Each row comes from the steps of one walk. Every step used is in the known rows, and no mark comes twice. Write the walk behind each row, first mark first.
In the rows, zero is written as 128.
Known rows
j > f > q > t > s: [133 146 126 128 139 130 118 149 100 126 147 178 147  92 133 180 107 143
 131 137]
f > s > t > r: [131 135 129 128 127 131 129 206 122 142 125 195 152  87 130 164 138 149
 125 117]
j > f > s > t: [139 149 108 124 133 128 116 184 148 128 131 187 153  94 140 186 150 147
 132  90]
f > s: [139 140 123 124 134 122 119 181 113 133 127 178 158 114 146 158 136 139
 125 101]
s > t > r > f > q > m: [137 116 140 143 135 139 140 166 120 144 135 158 134  65 130 172 113 153
 119 153]
m > q > r > s > t: [131  96 130 144 137 117 148 214  93 128 148 174 172  87 131 167 106 143
 139 158]
j > f > q > m: [153 141 127 122 148 127 125 114 135 122 129 153 155  97 151 190 112 149
 113 124]
t > r: [138 130 144 120 133 116 137 155  88 121 127 176 154  95 136 173 112 129
 120 135]
m > q > r > t > s: [129 103 138 140 143 111 144 215  90 128 151 174 163  85 128 170  87 142
 142 165]
s > t > r > f > q: [130 121 134 143 126 137 134 168 102 140 142 168 128  74 126 154 129 151
 127 148]
m > q > r > t: [136  98 133 141 148 106 142 193  84 121 141 167 165  98 135 166  93 141
 138 159]
t > r > f > q > m: [141 127 141 132 138 130 141 152  90 141 132 143 131  77 136 178 101 144
 116 146]
r > f > q > t > s: [127 126 131 146 134 134 122 174  74 141 159 156 125  88 129 150 105 138
 137 151]
s > t > r > f: [132 118 133 139 126 127 137 186 105 133 141 170 133  73 127 169 128 136
 131 138]
s > t: [138 112 135 139 134 125 123 156 128 118 137 180 158  97 139 152 132 138
 125 133]
m > q > t: [136 108 131 144 154 119 132 193  75 115 141 148 173 119 142 159  92 128
 133 156]
q > m: [152 118 145 128 149 116 132 139 129 120 126 151 165 101 152 182  99 130
 111 133]
r > t > s: [130 118 143 137 132 115 122 183 123 127 155 195 141  80 129 154 116 144
 145 137]

Which walk is each row?
[133 141 125 126 126 123 135 206  84 145 132 165 131  86 132 179 129 135
 130 109] => t > r > f > s
[133 126 142 126 125 114 142 183  90 129 141 189 151  81 130 174 119 137
 136 131] => t > r > s
[135 114 138 135 137 118 128 128  87 130 138 192 146  94 132 147 103 158
 128 159] => f > q > r > t
[134 120 135 130 130 120 136 138  77 135 143 189 154  93 134 155 109 151
 127 149] => f > q > r > s
[132 124 118 135 128 121 133 202  94 146 136 178 139  83 129 179 124 137
 129 122] => q > r > f > s > t
[144 145 121 120 139 126 118 114 113 117 134 165 151 106 147 171 130 147
 123 117] => j > f > q
[130 113 134 139 127 129 135 151  94 138 145 198 153  82 128 149 117 158
 129 156] => f > q > r > s > t
[128 119 143 135 133 124 130 148  93 137 148 199 143  79 125 149  99 157
 132 163] => f > q > r > t > s
[133 125 144 130 140 117 134 170  65 121 131 182 154  97 129 176  92 125
 125 151] => q > t > r
[135 129 119 129 130 125 131 147 114 131 145 195 148  77 130 183 124 156
 133 134] => j > f > q > r > s > t
[133 119 142 133 129 126 135 169 114 123 131 187 154  82 130 165 126 139
 124 142] => s > t > r
[139 138 119 121 132 118 132 137  95 128 142 188 150  88 135 188 117 149
 130 127] => j > f > q > r > s
[130 136 127 135 135 123 131 214  64 144 135 171 133  89 125 182 106 130
 135 128] => q > t > r > f > s
[128 123 122 142 145 126 140 252  60 143 138 146 149  98 129 179 100 134
 139 143] => m > q > t > r > f > s
[136 105 124 139 145 112 146 197  65 125 142 136 157 101 140 175  96 125
 132 151] => m > q > r > f
[131 110 114 144 139 124 140 237  90 142 140 152 153  91 133 173 114 141
 134 139] => m > q > r > f > s > t
[133 137 126 124 134 122 128 148 108 130 147 197 140  75 126 185 107 155
 135 140] => j > f > q > r > t > s
